What can hang from each mark
Q913: Q189 Q503
Q509: Q107
Q358: Q189 Q509 Q913
Q503: Q107 Q189 Q358 Q913
Q107: Q358 Q503 Q509 Q913
Q189: Q107 Q503

Each row was made from one small tree. Brackets hold a mark, then the marks that hang from it, in the order of their numbers. Every link used is in the known rows. Write each row's tree.
Known rows
{Q189 {Q107 {Q503 Q913} Q509}}: [ 0.39  1.02  1.94 -0.25 -2.61 -0.34 -1.52  2.21 -0.71  0.19 -2.13  1.06
 -0.46 -0.05 -0.42 -1.45 -0.60 -1.53 -2.29  2.09 -0.01  2.00 -0.29 -0.12
 -0.49]
{Q107 Q503 Q509 Q913}: [ 1.55  1.29  1.16  1.46 -1.87  1.14  0.09 -1.28 -1.78 -0.36  0.41  1.82
 -3.17 -0.34 -1.06 -1.22 -1.58 -0.42 -0.13  1.84 -0.07  2.21 -0.15 -0.13
  1.02]
{Q913 Q189}: [-2.61 -0.39  0.61  0.61  0.73 -0.97  0.32 -0.59 -0.31 -1.44  2.28 -0.37
 -1.06  0.68  0.10  1.50 -1.64  0.40  0.62 -1.08  0.28 -0.25 -0.56 -0.84
  0.32]
{Q107 {Q358 Q913} {Q503 Q189}}: [-0.42 -0.54  1.54  1.04 -0.02  1.93 -0.19  3.02 -0.91  1.22 -1.62  1.91
 -2.51 -0.50 -2.19 -0.31  1.28  1.11 -4.55  0.59 -1.55  1.03 -0.15 -0.01
 -0.41]
{Q358 Q189 Q509}: [-2.46 -1.07 -2.41 -1.07  1.03 -0.51 -0.87  2.55  1.87 -0.31  1.24  1.07
 -0.84  0.56 -0.58 -0.58 -0.25 -1.35  0.33 -1.93  1.36  1.63 -0.20 -1.70
  0.82]
{Q189 Q107 {Q503 Q913}}: [-1.03  0.47  2.63 -0.01 -0.19 -2.80 -1.32  1.10  2.57  0.04 -0.98 -1.49
  1.78  1.87  1.79 -1.65  0.46 -3.44 -1.86 -1.56  2.68  0.90 -1.22 -1.43
 -0.93]
{Q189 {Q503 Q358}}: [-0.65  1.33  1.25  0.11  3.06 -3.47  0.25 -0.86  0.91  0.03 -0.67 -0.88
  0.08  2.75  0.04  0.03 -0.44 -5.15 -0.76 -0.61  1.53  1.05 -0.73 -1.18
 -0.35]
{Q509 {Q107 Q913}}: [-1.55  1.61  1.63  0.43 -1.62  0.97 -1.55 -1.40  0.04 -2.00  2.20  0.78
 -0.32 -0.04 -1.09  0.14 -1.32  0.46  0.57 -1.23  3.04  1.25 -0.15  1.16
  0.74]
{Q107 Q509 Q913}: [ 0.55  0.55  0.05  0.86 -1.27  0.30  0.02 -1.23 -1.40 -0.46  1.01  0.43
 -1.53 -0.13 -0.69 -1.25 -1.20 -1.59  1.61  1.14  2.29  1.71 -0.68 -0.22
  1.48]
{Q503 Q107 {Q913 Q189}}: [-2.94 -0.77 -0.73  0.27  0.74 -0.20 -1.07  0.65 -0.68 -2.08  1.76 -0.71
  2.59  0.61  1.05  0.98  1.00  1.61 -1.77  0.46 -1.27  0.11  0.29  0.75
  1.34]
{Q107 {Q358 Q913}}: [-0.68 -0.88  0.45  0.94 -0.57  1.57  0.13  2.39 -1.05  0.75  1.31 -0.69
 -1.07 -1.52 -1.35 -0.99  1.14 -0.41 -2.34  0.15 -0.12  0.83 -1.45 -0.30
 -0.43]
{Q509 {Q107 Q503}}: [-1.41  2.53  2.66 -0.74 -1.01  0.70 -1.45 -0.05  0.37 -2.07  1.06  1.78
 -1.51 -0.40 -1.97  0.87 -2.68  1.19 -1.12 -0.48  0.43  1.22  1.11  1.15
 -1.01]
{Q503 Q107}: [-1.36 -0.63 -0.83 -0.08  2.15 -1.52 -0.97  1.01  0.58 -2.75  1.19 -0.70
  2.06  0.06 -0.01  0.36 -0.41  0.42 -0.01 -0.75 -0.51 -0.12  0.66 -0.04
 -0.04]
{Q358 Q509 {Q913 {Q189 Q107} Q503}}: [-3.31  1.22 -0.86 -0.77 -0.83 -0.36  0.36  2.88  0.20 -1.54  4.71 -1.37
  1.45  0.92  0.61 -1.21  0.40 -1.12  0.95 -0.74 -0.53  0.48 -3.30 -3.35
 -0.94]
{Q358 {Q509 Q107} Q913}: [-2.58  0.63 -1.14 -2.83 -0.99  1.84 -1.50  2.72  1.68 -1.71  3.28  0.63
  0.63 -1.52 -1.84 -2.50 -0.43 -1.91 -0.03 -0.47  1.98  1.56 -1.23 -0.22
 -0.31]
{Q509 Q107}: [-2.20  1.58  1.40 -1.41 -0.34 -0.34 -1.50  0.17  0.65 -2.23  1.48  0.39
 -0.11  0.03 -1.63  0.55 -2.38  0.14  0.41 -1.22  2.28  0.59  0.62  0.92
 -0.55]
{Q503 {Q189 {Q107 Q509}} Q358 Q913}: [-1.18  0.04  0.17 -1.33  0.25 -3.03 -1.38  2.86 -1.19  1.56 -6.25  1.14
  2.28  2.67 -1.13 -0.39  1.18 -5.22 -2.15  2.68  2.13  1.85 -0.66  0.27
  1.17]
{Q913 Q189 Q503}: [-3.07  2.03  0.78  0.56  1.17 -0.90  1.62 -0.84 -1.49 -1.89  3.92 -0.59
 -0.86  2.09  0.09  1.80 -1.59  1.57  1.83 -0.77 -0.35 -0.02 -0.39 -1.37
 -0.28]
{Q503 Q189}: [-1.91 -0.78  0.44 -0.22  2.50 -1.64 -0.36  1.01  0.81 -0.82 -1.79  1.30
 -0.67  1.55 -1.11  0.29 -0.58 -0.57 -0.35 -1.32  1.71 -0.10  0.70 -0.50
  0.30]
{Q189 {Q107 {Q358 Q509}}}: [-0.49 -1.35 -0.09  0.46 -1.16 -2.35 -2.77  3.24  0.93 -1.34 -2.16  0.26
 -0.03  1.26 -0.93 -3.39 -0.30 -0.62 -1.78 -2.14  0.26  0.54 -1.76 -2.47
 -1.15]
{Q509 {Q107 {Q358 Q189} Q503}}: [-1.23  2.08  2.32 -0.39 -2.14  1.62 -1.61  1.25 -0.58  0.57  0.50  2.18
 -2.51 -0.57 -2.50  2.54 -1.99  3.01 -2.93 -0.87  0.21  1.99  1.37  1.54
 -0.61]
{Q913 {Q189 Q503}}: [-1.66  0.87  1.84  0.15  1.67 -2.24  0.79 -2.13  1.42 -0.90  2.56 -1.43
 -0.88  2.31  1.24  0.77 -1.87 -1.44  0.48 -2.23  1.53 -0.10 -0.63 -1.63
 -0.42]
{Q358 Q189 {Q509 Q107} Q913}: [-3.52  0.76 -2.01 -3.21 -0.97  2.52 -1.13  3.44  1.90 -0.22  4.10  0.65
  0.94 -1.92 -1.75 -0.16  0.08 -1.80  0.05 -0.83  2.56  2.13 -0.67  0.04
  0.51]

Write each row's tree
[ 1.39  1.23  2.06  2.58 -3.54  1.74  0.30 -1.80 -3.78  0.43  0.64  1.60
 -4.36  0.40 -1.38 -0.11 -1.54  2.33 -1.63  1.66 -1.60  1.83 -0.84 -0.04
  1.06] => {Q107 Q358 Q503 Q509 {Q913 Q189}}
[-2.06  0.16 -1.09  2.18  1.23 -1.11 -0.86 -1.09 -2.17 -1.78  1.46 -0.66
  2.13  1.43  0.73  2.22  0.74 -0.71 -0.76  0.57 -1.49  0.87 -0.91  0.25
  2.37] => {Q503 {Q107 {Q913 Q189}} Q358}
[-1.42  3.01  1.33 -0.96 -0.51 -2.37  0.99 -0.02 -1.90 -1.52  2.89 -1.47
  0.40  2.26  0.21  0.99 -2.96 -0.22  2.84  0.52  0.57  0.30 -1.18 -1.76
 -1.10] => {Q913 {Q189 {Q107 Q509}} Q503}
[ 0.03  3.36 -0.21  0.57  0.20 -0.85  1.44 -1.33 -3.75 -0.12  0.70  0.39
 -0.53  2.49 -1.01 -0.11 -0.32 -3.23  1.55  3.02  0.80  2.58 -1.13 -0.52
  1.20] => {Q107 Q509 {Q913 {Q503 Q358}}}
[-0.44 -0.37 -1.23 -1.23  0.34 -0.32 -1.09  1.53 -1.05 -1.29 -0.11 -0.13
  2.69 -0.10 -0.30 -1.46  0.62 -0.67 -0.79  2.31 -0.10  1.33  1.06  1.25
  1.14] => {Q503 {Q107 Q509} Q913}
[ 0.15 -0.15  0.45 -0.44 -0.82 -1.51 -1.51  3.41  2.50  0.41  0.45 -1.68
  0.73  0.83  0.21 -4.35  0.91 -3.78 -2.56 -2.25  1.28  1.01 -3.18 -3.32
 -1.88] => {Q189 {Q107 {Q358 Q509 Q913}} Q503}
[-1.22 -1.00 -0.77  1.20  2.14 -0.67 -1.25  0.39  0.31 -2.16 -0.69  0.85
  1.74  1.32  0.14  0.20  0.97  0.85 -0.80 -1.05  0.47  0.22  0.72  0.25
  1.79] => {Q503 {Q107 Q913} Q189}
[-1.57  0.50  0.37  0.33  1.88  0.52  0.38  2.63 -0.79  1.58 -1.95  1.90
 -0.83  0.38 -1.78  1.11  1.80 -3.11 -3.67  2.13 -1.05  1.49 -0.39 -0.08
  0.60] => {Q107 {Q503 Q189 {Q358 Q913}}}
[-1.80  0.85 -0.40 -0.58 -1.55  0.68 -2.57 -0.25  1.19 -2.90  1.96  1.82
 -0.45  0.50 -1.41 -2.68 -1.18 -0.62  0.65 -1.64  2.78  1.88 -0.76 -0.19
  0.82] => {Q358 {Q509 {Q107 Q913}}}
[ 1.65  2.02 -0.50  0.05  1.73 -2.69 -0.22 -1.66 -0.79 -0.60  0.19 -1.26
  2.50  2.33  0.52 -1.04 -0.41 -5.31  0.10  1.46  1.02  2.34 -0.52 -0.18
  1.20] => {Q189 {Q503 {Q107 Q509 Q913} Q358}}
[-1.25  1.81  1.48  2.01  1.15 -2.15  0.73 -3.31 -0.68  0.63  1.48 -0.89
 -0.47  3.05  1.32  1.05 -0.20 -3.99 -0.54 -0.68  1.46  1.24 -2.08 -1.40
  1.38] => {Q107 {Q913 {Q189 {Q503 Q358}}}}
[-0.88 -0.54 -0.03  2.96 -0.61  0.29 -1.37 -0.94 -2.17 -1.83  2.04 -0.62
  0.57  0.64  0.40  1.03  0.28  3.55 -1.71 -0.82 -1.60  0.25 -0.67  0.16
  1.44] => {Q503 {Q107 Q358 {Q913 Q189}}}
[-2.11  1.25 -1.27  0.73 -1.00 -0.77 -0.78  2.09  0.74 -0.76  2.38  0.19
  0.91  2.15  0.89 -0.55  0.08 -0.75  1.31 -2.10  1.97  1.94 -2.08 -3.04
  0.39] => {Q358 {Q189 {Q107 {Q913 Q503}}} Q509}
[-1.97  2.69  2.93  1.27 -2.69  1.99 -0.93 -2.32 -0.97 -1.90  3.29  1.75
 -2.42 -0.17 -0.74  1.86 -2.39  2.83 -0.85 -0.40  0.21  1.27 -0.12  1.05
  0.75] => {Q509 {Q107 Q503 {Q913 Q189}}}
[-1.50  0.08  0.39  1.84 -1.69 -0.58 -1.31  0.92  0.67  0.85  1.10 -0.87
  0.27  0.30  1.02  1.94 -0.24 -0.81  0.19 -2.18  2.98  1.31 -1.38 -1.24
  0.87] => {Q358 {Q189 {Q107 Q913}}}
[-0.75 -0.11  0.84  1.13 -1.53  3.26  0.31  2.99 -0.97  2.55  1.50  0.67
 -2.56 -2.08 -1.41  1.60  0.99  1.37 -3.94  0.45 -1.61  2.11 -0.57  0.08
 -0.22] => {Q107 {Q358 Q189 Q913} Q503}
[-1.48  0.71  0.50  0.11  1.27  1.00  1.26  2.31 -1.68  0.67  0.17  0.42
 -0.50  1.20 -1.75 -0.10  1.84  0.92 -1.86  0.16 -0.26  0.57 -0.89 -0.56
 -0.64] => {Q107 {Q358 {Q913 {Q503 Q189}}}}
[-1.83 -1.41 -1.32  0.43  0.01  0.74 -1.70  3.01 -0.82  0.46 -0.74  0.04
  2.32 -0.15 -0.09  1.23  2.47  2.34 -3.68 -0.02 -1.06  1.49  0.90  1.32
  1.23] => {Q503 {Q107 {Q358 Q189}} Q913}
[-0.70  0.62 -0.15 -1.37 -1.05 -2.00 -0.31  2.12  0.12  0.98  0.08 -0.81
  0.71 -0.04 -0.39  1.30 -2.03 -2.33  1.43 -0.20  2.81  1.51 -0.24 -0.88
 -0.16] => {Q358 {Q189 {Q107 Q509}}}
[-3.92  0.79 -0.99 -2.43 -1.23  1.93 -0.71  1.57  0.87 -2.14  4.96  0.19
  0.18 -1.00 -1.44 -1.01 -0.81 -0.85  0.26 -0.57  1.14  1.17 -1.78 -0.35
  0.23] => {Q358 {Q509 Q107} {Q913 Q189}}
[-2.10 -0.42 -1.45  0.18  1.94 -1.48 -1.64  2.08 -1.08 -1.07 -1.75  0.12
  3.66  0.92 -0.09  0.32  2.52 -2.14 -2.95  1.85 -1.05  1.21  0.33  1.15
  1.49] => {Q503 Q107 Q358 Q913}
[-0.43  2.06  3.17  0.12 -1.78  1.06 -1.86  0.48 -0.82 -1.16 -0.32  2.03
 -2.36 -0.23 -2.61  0.31 -2.15  3.16 -3.20 -0.53 -0.40  1.25  1.07  1.44
 -1.45] => {Q509 {Q107 Q358 Q503}}
[-0.24 -0.87  1.00  1.41 -3.05 -0.42 -3.45  4.31  0.33 -0.18 -3.45  2.30
 -0.97  0.89 -0.95 -3.90  1.44  0.32 -5.22 -0.13 -1.54  1.81 -1.11 -1.44
 -0.80] => {Q189 {Q107 {Q358 Q509} {Q503 Q913}}}
[-2.42  1.30 -0.97 -2.21  0.62 -1.52 -2.47  1.44  0.51 -1.86 -0.63  1.68
  0.73  1.60 -2.44 -1.34 -1.02 -3.52 -0.48 -0.13  1.52  1.95 -0.52  0.03
  0.28] => {Q503 {Q358 {Q509 Q107}}}
[-1.63  1.40 -0.87 -0.07  1.52 -0.43  0.18  2.11 -1.46 -0.76  2.21 -0.80
  1.78  1.26 -0.25  2.44  0.29  3.23 -0.91 -0.86 -1.93  0.79  1.07 -0.04
 -0.39] => {Q913 {Q503 {Q107 {Q358 Q189}}}}
[ 1.44  2.78  1.62  1.49 -2.90 -0.97  0.00  0.24 -2.90 -0.32  0.21 -0.64
 -0.42  1.85 -0.69 -1.33 -1.05  0.27  0.47  0.35  0.95  1.34 -1.96 -1.40
 -0.61] => {Q189 {Q107 Q358 Q509 {Q913 Q503}}}
[ 0.26  1.43 -1.05 -2.63  2.55 -2.15  0.19  0.19  1.61 -0.14  2.12 -1.73
  2.33  1.06  0.65  0.66 -1.71 -2.59  1.19 -0.55  1.57  1.79  1.14 -0.43
  0.05] => {Q358 {Q189 {Q503 {Q107 Q509}}}}
[-3.00 -1.35 -2.91 -0.64  0.82 -0.56 -1.39  3.39  0.03  1.58 -1.98  1.79
  0.85  1.61 -0.55 -0.39  2.86 -4.09 -2.34  1.01  0.79  3.20 -0.77 -0.62
  2.16] => {Q503 {Q358 Q189 Q509} Q913}
[-0.37 -0.50 -1.37 -2.11  2.80 -1.96 -0.68  1.15 -0.18 -1.88 -1.38  0.57
  1.98  1.17 -1.21 -0.18 -0.73 -0.67  0.63  0.88  0.57  0.35  1.74  0.59
  0.66] => {Q503 {Q107 Q509} Q189}
